What can hang from each mark:
k_917: k_125 k_468
k_95: k_125 k_678 k_963
k_963: k_77 k_95
k_125: k_77 k_95 k_917
k_468: k_470 k_917
k_77: k_125 k_468
k_470: k_678
k_678: k_470

Every row comes from one small tree of marks. The marks that hang from a mark follow it in brackets, in the order of their numbers. Every link used is in the known rows. Which tree was each row made from?
Known rows:
k_917{k_125{k_77} k_468{k_470{k_678}}}: [ 0.34  0.13 -0.27  0.15  0.12  0.03  0.24 -0.05  0.00 -0.07  0.00  0.47
  0.23 -0.47 -0.53  0.01 -0.36  0.64 -0.04  0.16]
k_125{k_77 k_95{k_963}}: [ 0.02 -0.08 -0.29  0.09 -0.07 -0.11 -0.18 -0.28 -0.13  0.20 -0.50  0.19
 -0.31 -0.35 -0.46 -0.07  0.21  0.33 -0.42  0.09]
k_917{k_125{k_95{k_963{k_77}}} k_468{k_470{k_678}}}: [ 0.23 -0.06 -0.45  0.07  0.20 -0.01  0.07 -0.10 -0.29 -0.02 -0.23  0.24
  0.17 -0.54 -0.59 -0.11 -0.05  0.61 -0.12  0.23]
k_77{k_125{k_95} k_468{k_917}}: [ 0.17  0.06  0.18  0.19  0.06  0.18  0.32 -0.07 -0.16  0.32 -0.14  0.80
 -0.44  0.29 -0.42  0.25  0.14 -0.28 -0.35  0.14]
k_917{k_468}: [ 0.07  0.13 -0.20  0.07 -0.06 -0.03  0.30 -0.07 -0.07 -0.09  0.06  0.05
 -0.04 -0.16 -0.35  0.07 -0.09  0.39 -0.24  0.20]
k_917{k_125{k_77 k_95} k_468}: [ 0.01  0.08 -0.21  0.23  0.06  0.00  0.21 -0.21 -0.21 -0.02 -0.39  0.39
 -0.08 -0.45 -0.77  0.00 -0.08  0.46 -0.29  0.25]
k_917{k_125{k_77 k_95{k_678{k_470} k_963}} k_468}: [ 0.08 -0.13 -0.32 -0.05  0.07  0.09  0.00 -0.38 -0.20 -0.10 -0.35  0.34
 -0.10 -0.53 -0.63 -0.02  0.02  0.50 -0.39  0.45]
k_917{k_468{k_470}}: [ 0.18  0.09 -0.35  0.05  0.11  0.00  0.40  0.02  0.14 -0.03  0.20  0.03
  0.25 -0.17 -0.27  0.05 -0.13  0.43 -0.11  0.14]
k_95{k_125 k_678 k_963{k_77{k_468{k_470 k_917}}}}: [ 0.69 -0.38 -0.24 -0.05  0.15  0.34  0.07 -0.11 -0.09  0.01 -0.06  0.16
 -0.15  0.04 -0.72 -0.11  0.10  0.19 -0.65  0.09]
k_77{k_125{k_917} k_468{k_470{k_678}}}: [ 0.45  0.14 -0.01  0.13  0.01  0.19  0.24  0.05  0.15  0.27  0.15  0.86
 -0.19  0.13 -0.33  0.22 -0.14  0.03 -0.15  0.00]
k_77{k_468}: [ 0.25  0.02 -0.13  0.06 -0.07  0.07  0.25 -0.04 -0.07  0.08  0.03  0.18
 -0.16  0.05 -0.27  0.19  0.06  0.14 -0.41  0.05]
k_963{k_77{k_468{k_917}} k_95{k_125 k_678{k_470}}}: [ 0.41 -0.11  0.07 -0.37  0.24  0.20  0.20 -0.36 -0.25 -0.07 -0.01  0.06
 -0.29  0.25 -0.39  0.15 -0.01 -0.21 -0.77  0.48]
k_917{k_125{k_77 k_95{k_678}} k_468}: [ 0.04  0.15 -0.21  0.13  0.14 -0.03  0.13 -0.30 -0.07 -0.02 -0.28  0.38
 -0.12 -0.48 -0.69  0.04  0.07  0.44 -0.37  0.28]
k_95{k_125 k_678{k_470} k_963{k_77}}: [ 0.25 -0.38 -0.19 -0.26 -0.07  0.01 -0.26 -0.20 -0.15 -0.19 -0.13 -0.14
 -0.10 -0.24 -0.43 -0.07 -0.18  0.21 -0.73  0.38]
k_963{k_95{k_125{k_917} k_678{k_470}}}: [-0.20  0.11  0.06 -0.37  0.02  0.04 -0.17 -0.38  0.14  0.07  0.10 -0.03
 -0.28  0.04 -0.17 -0.11 -0.08 -0.16 -0.63  0.56]
k_77{k_125 k_468{k_470{k_678}}}: [ 0.44  0.11 -0.04  0.08  0.11 -0.02  0.24  0.11  0.08  0.19  0.17  0.66
  0.04  0.03 -0.21  0.25 -0.14  0.00 -0.23 -0.01]
k_125{k_77 k_95{k_678}}: [ 0.02  0.21 -0.15 -0.01  0.05 -0.24 -0.11 -0.36  0.18  0.20 -0.22  0.21
 -0.27 -0.32 -0.22  0.11  0.25  0.20 -0.47  0.13]
k_95{k_678 k_963}: [ 0.01 -0.01 -0.26 -0.08 -0.04 -0.06 -0.23 -0.14  0.05  0.04  0.04 -0.09
 -0.23 -0.19 -0.19 -0.07  0.26  0.26 -0.43  0.16]
k_95{k_963{k_77}}: [ 0.18 -0.17 -0.32  0.06 -0.03 -0.06 -0.05  0.00 -0.31 -0.10 -0.27 -0.13
 -0.19 -0.16 -0.46  0.03  0.03  0.36 -0.39  0.08]
k_468{k_470{k_678} k_917{k_125{k_77 k_95{k_963}}}}: [ 0.17  0.01 -0.13  0.10  0.11  0.20 -0.11 -0.14  0.02  0.29 -0.13  0.61
 -0.09 -0.29 -0.31 -0.15 -0.06  0.32  0.00  0.21]

Write each row's tree:
[ 0.22 -0.29 -0.18  0.13 -0.21  0.18 -0.17 -0.10 -0.27 -0.03 -0.39  0.10
 -0.38 -0.11 -0.88 -0.24 -0.17  0.31 -0.56  0.14] -> k_95{k_125{k_917} k_963{k_77}}
[-0.03  0.08 -0.14  0.11  0.01  0.07 -0.01 -0.23 -0.06  0.17 -0.26  0.59
 -0.49 -0.11 -0.66 -0.02  0.27  0.14 -0.35  0.24] -> k_77{k_125{k_95{k_678 k_963} k_917{k_468}}}
[ 0.58 -0.13 -0.26  0.03  0.05  0.25  0.07 -0.31 -0.05  0.38 -0.27  0.62
 -0.27 -0.14 -0.34 -0.01  0.26  0.31 -0.22  0.05] -> k_125{k_77{k_468{k_470{k_678} k_917}} k_95{k_963}}
[ 0.63 -0.28 -0.24  0.08 -0.20  0.34 -0.10 -0.23 -0.01  0.20 -0.27  0.58
 -0.29 -0.20 -0.80 -0.25 -0.15  0.43 -0.46  0.02] -> k_95{k_125{k_77{k_468{k_470{k_678}}} k_917} k_963}
[ 0.20  0.25 -0.04  0.15 -0.01  0.07  0.22  0.02  0.13  0.11  0.12  0.71
 -0.13 -0.04 -0.40  0.11 -0.26  0.23  0.00  0.16] -> k_77{k_125{k_917{k_468{k_470{k_678}}}}}
[ 0.06  0.06 -0.01 -0.09  0.15 -0.25  0.02 -0.12 -0.10 -0.02 -0.18  0.29
 -0.16 -0.10 -0.20  0.37 -0.04 -0.09 -0.47  0.31] -> k_963{k_77{k_125{k_95{k_678{k_470}}}}}
[ 0.26  0.20 -0.28 -0.02  0.03 -0.07  0.25 -0.02  0.12  0.01  0.28  0.14
  0.21 -0.28 -0.09  0.04 -0.17  0.49 -0.02  0.15] -> k_917{k_468{k_470{k_678}}}
[ 0.36 -0.08 -0.02 -0.07  0.16  0.27  0.26 -0.22 -0.24 -0.01 -0.09  0.37
 -0.23  0.06 -0.33  0.33  0.05  0.03 -0.42  0.38] -> k_963{k_77{k_468{k_917{k_125{k_95{k_678{k_470}}}}}}}
[ 0.06  0.01 -0.28 -0.01 -0.01  0.05 -0.22 -0.32 -0.06  0.18 -0.33  0.12
 -0.53 -0.17 -0.45 -0.02  0.42  0.27 -0.43  0.19] -> k_125{k_95{k_678 k_963{k_77}} k_917}
[ 0.22 -0.01  0.08  0.19  0.00  0.41  0.32  0.01 -0.18  0.09  0.06  0.48
 -0.26  0.19 -0.45  0.11 -0.03  0.04 -0.26  0.21] -> k_77{k_468{k_917{k_125}}}
[ 0.13  0.17 -0.24  0.10  0.10  0.03  0.21  0.05  0.01 -0.06  0.21  0.29
  0.29 -0.39 -0.34 -0.03 -0.31  0.51  0.00  0.24] -> k_917{k_125 k_468{k_470{k_678}}}
[-0.01 -0.02  0.07 -0.20 -0.22  0.16 -0.16 -0.27  0.28  0.04  0.17  0.17
 -0.23 -0.05 -0.20 -0.05 -0.25  0.03 -0.54  0.46] -> k_95{k_125{k_917} k_678{k_470}}
[ 0.29  0.13 -0.19  0.20 -0.16  0.20  0.29 -0.25  0.03  0.00 -0.20  0.44
 -0.38 -0.14 -0.68  0.08 -0.14  0.54 -0.18  0.14] -> k_125{k_77 k_917{k_468}}
[ 0.48 -0.33 -0.17 -0.16  0.09  0.40  0.10 -0.16 -0.31 -0.16 -0.06  0.24
 -0.25  0.03 -0.42  0.18  0.04  0.19 -0.46  0.41] -> k_95{k_678{k_470} k_963{k_77{k_468{k_917{k_125}}}}}
[-0.08 -0.12 -0.20 -0.06  0.03  0.01 -0.27 -0.31 -0.08  0.03 -0.33  0.29
 -0.15 -0.46 -0.40 -0.03  0.04  0.27 -0.44  0.39] -> k_917{k_125{k_77 k_95{k_678{k_470} k_963}}}
[ 0.47  0.14 -0.21  0.06 -0.02  0.16  0.12 -0.34  0.19  0.42 -0.22  0.69
 -0.30 -0.17 -0.34  0.12  0.13  0.33 -0.20  0.02] -> k_125{k_77{k_468{k_470{k_678}}} k_95 k_917}
[ 0.51 -0.24 -0.35  0.05 -0.11  0.22 -0.01 -0.13 -0.20 -0.05 -0.22  0.22
 -0.14 -0.28 -0.85 -0.26 -0.26  0.59 -0.33  0.15] -> k_95{k_125{k_917{k_468{k_470{k_678}}}} k_963{k_77}}
[ 0.39  0.00 -0.01 -0.17  0.03  0.22  0.18 -0.47  0.08  0.22 -0.11  0.54
 -0.37  0.00 -0.11  0.30  0.23  0.02 -0.46  0.34] -> k_125{k_77{k_468{k_917}} k_95{k_678{k_470}}}
